What can hang from each mark:
matema: geri nolev
neli: nolev
nolev: dize neli sokef
ludu: sokef
zilum: dize neli sokef
divef: ludu
geri: divef matema
dize: zilum

Each row was made from one small tree. The marks that hang from a mark follow it in brackets, in alphabetical order. Every link used is in the known rows. Write each row's tree.
(in the rows, 128 means zero)
Known rows:
geri[divef[ludu[sokef]] matema[nolev]]: [179 157  58 108 200 111 172  79 189 135 114 176  93 123 144 112 146]
matema[nolev[sokef]]: [104 123 151 127 131 147 172 119 167 113 126 146 113 118 127 109 140]
neli[nolev]: [105 140 147 136 119 132 147 129 132 131 141 115 145 132 126 142 124]
dize[zilum[neli[nolev] sokef]]: [117 109 221 140  80 141 159 107 128  97 115 136 152 136 141 118 130]
neli[nolev[dize[zilum] sokef]]: [ 97 142 167 121 122 159 148 106 163  92  98 161 133  76 133 143 115]
matema[geri]: [119 136 122 127 108 149 135 136 138 106 117 132 115 135 131 113 147]
matema[geri[divef] nolev]: [127 138  99 125 129 156 173 114 178 117 116 165 101 138 115  78 156]
geri[divef[ludu] matema[nolev[neli sokef]]]: [154 138 108 136 216 110 197 114 165  75  83 176 136  88 159 109 138]
matema[geri[divef[ludu]] nolev[dize[zilum[sokef]] neli]]: [134 130 121 125 145 154 181  97 192  74  37 197 129 105 123  88 151]
dize[zilum[neli]]: [124 112 158 140 100 131 123 113 120  90 113 146 118 115 144 103 128]
dize[zilum[neli[nolev]]]: [ 97 125 177 147  93 133 142 114 124  95 125 134 138 115 140 116 126]
geri[divef matema]: [178 127 100 114 182 111 140 120 133 127 120 158 130 115 150 123 113]
nolev[dize neli]: [118 123 133 139 128 120 126 161 127 111 113 140 185 119 107 132 113]
zilum[dize]: [135 113  92 147 132 128 135 149 124 120 102 145 157 132 134 102 137]
dize[zilum[neli sokef]]: [139  98 199 132  90 138 140 105 125  95  98 149 135 133 144 104 135]
neli[nolev[dize sokef]]: [ 98 145 168 128 125 149 159 132 162 114 123 156 164  97 123 144 125]
neli[nolev[dize[zilum[sokef]]]]: [111 119 185 119 106 152 140 108 154 130  93 145 154 112 121 144 107]
geri[divef[ludu[sokef]] matema]: [206 168  62 104 204 104 149  77 160 118 110 177 111 116 161 133 149]

Which tree is each row?
[168 151  64 121 200 102 168 114 188 116  98 187 151 113 122 117 133]  geri[divef[ludu[sokef]] matema[nolev[dize neli]]]
[ 95 132 147 127 110 169 176 127 176  93 111 150  95 126 129  92 158]  matema[geri nolev[sokef]]
[173 151  51 103 201 116 162  91 209 151 104 199 114 108 131 118 134]  geri[divef[ludu[sokef]] matema[nolev[dize]]]
[117 120 136 135 127 130 113 137 128  89  88 143 156  99 115 128 104]  nolev[dize[zilum] neli]
[ 92 129 157 144 112 156 186 148 157  59 108 137 134 129 119  91 154]  matema[geri nolev[neli sokef]]
[117 129 159 131 133 142 135 125 139  57  80 162 154  77 129 129 117]  nolev[dize[zilum] neli sokef]
[145 133 101 129 216 116 185 127 184  86  72 198 157  72 146 114 124]  geri[divef[ludu] matema[nolev[dize neli sokef]]]
[184 144  72 117 210 105 145 103 146 119  92 169 115  96 169 129 127]  geri[divef[ludu] matema]
[110 105 149 134 163 124 164 166 161 104 106 151 167 100 128 122  99]  geri[matema[nolev[dize neli sokef]]]
[179 190  63 107 150 142 164  72 175  89 101 185  97 131 139 107 192]  matema[geri[divef[ludu[sokef]]]]
[144 120 126 126 189 125 180 145 173  97 101 187 166  94 127 109 112]  geri[divef matema[nolev[dize neli sokef]]]
[154 124 120 115 187 132 184 111 174 116 120 174 111 106 149 105 125]  geri[divef matema[nolev[sokef]]]
[ 96 130 193 144  99 145 167 141 153  96 130 171 184 104 130 125 134]  zilum[neli[nolev[dize sokef]]]
[112  98 109 120 160 122 133 155 171 170 118 145 130 112 122 122  88]  geri[matema[nolev[dize]]]
[144 132  99 123 215 124 174 101 183  64  47 205 125  52 155 111 117]  geri[divef[ludu] matema[nolev[dize[zilum] neli sokef]]]
[103 132 204 142  97 149 163 104 134  62 116 149 136  97 153 116 138]  dize[zilum[neli[nolev[sokef]]]]
[ 90 125 167 147  94 131 144 151 142 130 138 152 186 121 119 123 120]  zilum[neli[nolev[dize]]]
